Every row comes from one small tree of marks. The marks that hang from a mark follow it in brackets, in the order of their numbers. Every link used is in the known rows. Which tree was each row made from?
Known rows:
Z430{Z488{Z395{Z705{Z309}} Z441{Z925}}}: [-19 -22 -15   1   1  19 -19 -13 -10   8   5   8   7 -20 -16  20  -9 -15
 -25 -13 -13   1 -29]
Z441{Z488{Z395{Z705} Z430} Z925}: [ -8 -21  30  41  46  -7 -22  12 -17 -46  12 -11 -19 -13 -10  11  26  10
  -1  36 -20  -5  12]
Z395{Z488{Z430} Z705}: [  5  15 -30  -3   3  -2 -10   2   3 -22 -19  -4  11 -43  -3 -14  -6   9
   7   6  11 -19   4]
Z488{Z395{Z705} Z430 Z441{Z925}}: [-15 -24  28  43   6 -13 -31  -5 -18 -41   0 -13  -1   4 -30  24  19   2
  -3   4 -13 -21 -16]
Z395{Z705{Z309}}: [  1   9 -35 -40 -22  32   9 -25 -15  14   6 -24  16 -17   4 -25 -32   4
 -13 -18  -1  17   2]
Z395{Z488{Z430}}: [ 12  18 -14  -1   8  -9  10   3  -9  -5 -17   9  14 -24  28  -6   3  15
   9   7  18  -6  11]
Z705{Z395{Z488}}: [ -1 -15 -22 -33  14  -5  13   1  12  31 -25  10  -7 -18  11 -20 -21  10
   5 -38  22  -6  15]
Z925{Z441{Z488{Z395}}}: [  4  13  35  22   3   0  -2  14  12 -12  26  21  -3  22  10   4  18 -15
  11  31  -7  17  13]
Z925{Z441{Z488{Z395{Z705{Z309}}}}}: [ -4  12   0   9  12  32 -22   0   7  -9  31   2   2  -2   2 -11   6 -20
   2  11 -16  22   0]
Z430{Z488}: [  8  19 -19 -26 -28  -7  28  -9   1  10  -5  14  16 -16   8  -4 -22  -9
 -15  12  16  -2   8]
Z488{Z395{Z705} Z441}: [ -7   1  11  10 -42  -4 -29   4   3 -15   0  -1  14  18 -13  18  -1 -10
   6 -21  -3 -18 -16]
Z705{Z309{Z479} Z395{Z488{Z430 Z441}}}: [ -5  -9 -17   5  40  10  -9 -23  -3  29 -21  14  -8   0  17   8   4   1
   7 -39  22  -3 -18]
Z309{Z479 Z705{Z395}}: [ 12 -19  11 -27 -23   0  27 -18  21  26  11   3 -20  13 -15 -23 -25  -1
 -19   7   0  -5  20]
Z488{Z395}: [  2   6  13   7 -33  -8   6   3  -7   5   3   6  15  24  26   0  -2   4
  -1   2  -4   6   2]
Z361{Z653{Z488{Z395{Z705} Z430 Z441}}}: [ -2  -1   7  43 -38 -30 -41  14  27 -43  -7 -21  11  24 -18  21  34   5
  23 -11   2 -47 -15]
Z925{Z441{Z488}}: [ 12  18  14 -13   6   6  15   2   9 -12  27   7  -6   4  -6  -7  -1 -12
  10  26   4  24  29]
Z705{Z309{Z479} Z395}: [ -5 -14 -11 -28   3  21  25 -37  -9  46   0   1 -15  18   9 -22 -30   3
 -14 -25   3  25   5]
Z653{Z361 Z488{Z441}}: [  4  39 -14 -20  -5 -13  27  25   7  37 -22 -14  -1  30  12  -1   6 -10
  17 -13   4   7 -15]
Z309{Z705}: [ 24   7   1 -35 -46   4  27  -5   6  12  22 -10  11  -5  14 -20 -20   5
 -14  19   2   2  18]
Z430{Z488{Z441{Z925}}}: [ -3 -15  -2 -19  -8  -9  22 -10 -10   2   3  14   0 -11 -28  25 -13  -8
 -16   1   8   1  -2]
Z441{Z925}: [  2 -25   7 -29  -8   0  36 -12 -23   4  10  -7  -8   0 -14  -8 -22  17
 -14   9  -7  28  22]
Z653{Z488}: [ 20  24 -14 -25  -5  -7  36  10  10  25  -5  -8  -1   8  10 -26 -12  10
  -3  -5   8  18  11]
Z925{Z441{Z488{Z395{Z705}}}}: [ -1  12  18  18   0   7 -24  15  22 -29  24   9  -6   3 -22  -3   9 -21
   8  25 -14   3  12]
Z361{Z653{Z488}}: [ 17  -1 -11 -28 -54 -15  23   6  22   3   2 -13   4  19  -3 -11 -11  18
   8  -7   8   1  26]
Z705{Z395}: [ -4 -13  -6 -25  -4  -8  22 -16  -4  23 -10 -12  -7  11   4 -19 -21   5
  -3 -30  16  -5  19]
Z925{Z441{Z488{Z395 Z430}}}: [  4  21  40  57  24 -11 -13   9   2 -35  22  10   0  16  17   6  41 -11
  17  45  -4  -1   9]

Write each row's tree:
[  6  15  32  48  23 -17 -12  16 -13 -26  10   0   6  15  46  15  41   5
  15  30   1  -8   7] -> Z441{Z488{Z395 Z430}}
[-10 -18  41  47   8 -20 -12  -3 -29 -25   1  -3   1  24   1  31  29   7
   0   7  -7  -6 -16] -> Z488{Z395 Z430 Z441{Z925}}
[ -8 -13 -35 -38  23  19  -1 -11  -1  51 -19   6   6 -10  30   1 -11   2
   9 -73  28   2 -10] -> Z705{Z309 Z395{Z488{Z441}}}
[ -9  13 -11  28  -3  13 -22 -17 -23 -11   3 -20  23  -6  27 -12  10   4
  -7   1  -9  -6 -20] -> Z488{Z395{Z705{Z309}} Z430}
[-10   2  17  12  16 -18  17  34  -1  31 -16  -6 -17  37   5  11  21  -3
   6  -3 -24  16 -23] -> Z653{Z361 Z488{Z395 Z441{Z925}}}
[ -5  36   7  13  -8 -19   8  37  13  34 -22  -5   3  49  28   9  25 -13
  20 -11  -8   2 -28] -> Z653{Z361 Z488{Z395 Z441}}
[  4  13 -21   4   0  -5 -26   4   6 -25 -20  -1  15 -29 -13  11   5   1
  17 -16  21 -31 -13] -> Z395{Z488{Z430 Z441} Z705}
[ -6  11 -13   5 -33  -7 -12   4  13 -10  -7  15  14 -19 -12  -1 -12 -16
 -15  14  -3 -24  -7] -> Z430{Z488{Z395{Z705}}}
[-14 -33  21   8 -18  -3 -20   2  -7 -16   6  -2  -5  12 -40  22  -4  -1
  -6 -10 -17  -3 -13] -> Z488{Z395{Z705} Z441{Z925}}
[ -1  47   6  39  15 -25  15  31  -3  17 -28 -16   2  29  44 -14  36  -1
  16  24 -14  -5 -18] -> Z653{Z361 Z488{Z395 Z430}}
[  3   7 -25 -33 -25  34  13 -30  -5  15  10  -3  -1  -2 -16 -18 -37  -1
 -20   2 -10  27   3] -> Z395{Z705{Z309{Z479}}}
[ -4 -31 -24 -35  14  36  -1 -14  -2  17   0  17 -17 -24 -39   9 -29   4
 -15 -18 -11  31 -11] -> Z395{Z488{Z441{Z925}} Z705{Z309{Z479}}}
[ -9   6 -17  -4 -27  25 -11 -11 -11  13   6 -10  19   0  20 -15 -13  -1
 -12 -14 -14  11 -12] -> Z488{Z395{Z705{Z309}}}
[  3 -13  24  13  52  -8  17   0 -30 -27  17 -13 -17 -10   7   9  17  17
   1  37  -1  11  27] -> Z441{Z488{Z430} Z925}
[  0   2  15  11   1   1 -21  21   8 -20  12  -1  -4   2   4   6   8  -3
   7  13 -10  -6  12] -> Z441{Z488{Z395{Z705}}}
[ -2   8  11  15   8  35 -18  -5  17  -7  35  21 -15  12 -16  -6   1 -23
  -6  31 -27  33   3] -> Z925{Z441{Z488{Z395{Z705{Z309{Z479}}}}}}
[ -3 -21 -11   1  28  -3 -18   1  -6 -28 -15  -2  -7 -38 -37  14   2  10
   4  -6   6 -14  -6] -> Z395{Z488{Z430 Z441{Z925}} Z705}
[  2 -42   6  -2  42 -11  -2  -3   7   7  -6  -3 -17 -30  -9   5   9  10
  -4 -15  14 -26   1] -> Z309{Z705{Z395{Z488{Z430 Z441{Z925}}}}}
[  9  17  -9   7   4 -12  -6   4  -5  -7 -16  11  19 -12  19  17  13   5
  18 -13  27 -18  -7] -> Z395{Z488{Z430 Z441}}
[ 14 -13  -2  -1  19  -8   9  -6  26  14  -9  18 -17 -20   6 -21  -2   7
  -7  16  10 -22  14] -> Z309{Z479 Z705{Z395{Z488{Z430}}}}
[ -2 -29 -17 -34   2   8  -6   7   4  -7 -11   5  -8 -34 -46  10 -23   7
  -2 -20   2   2  -1] -> Z395{Z488{Z441{Z925}} Z705}
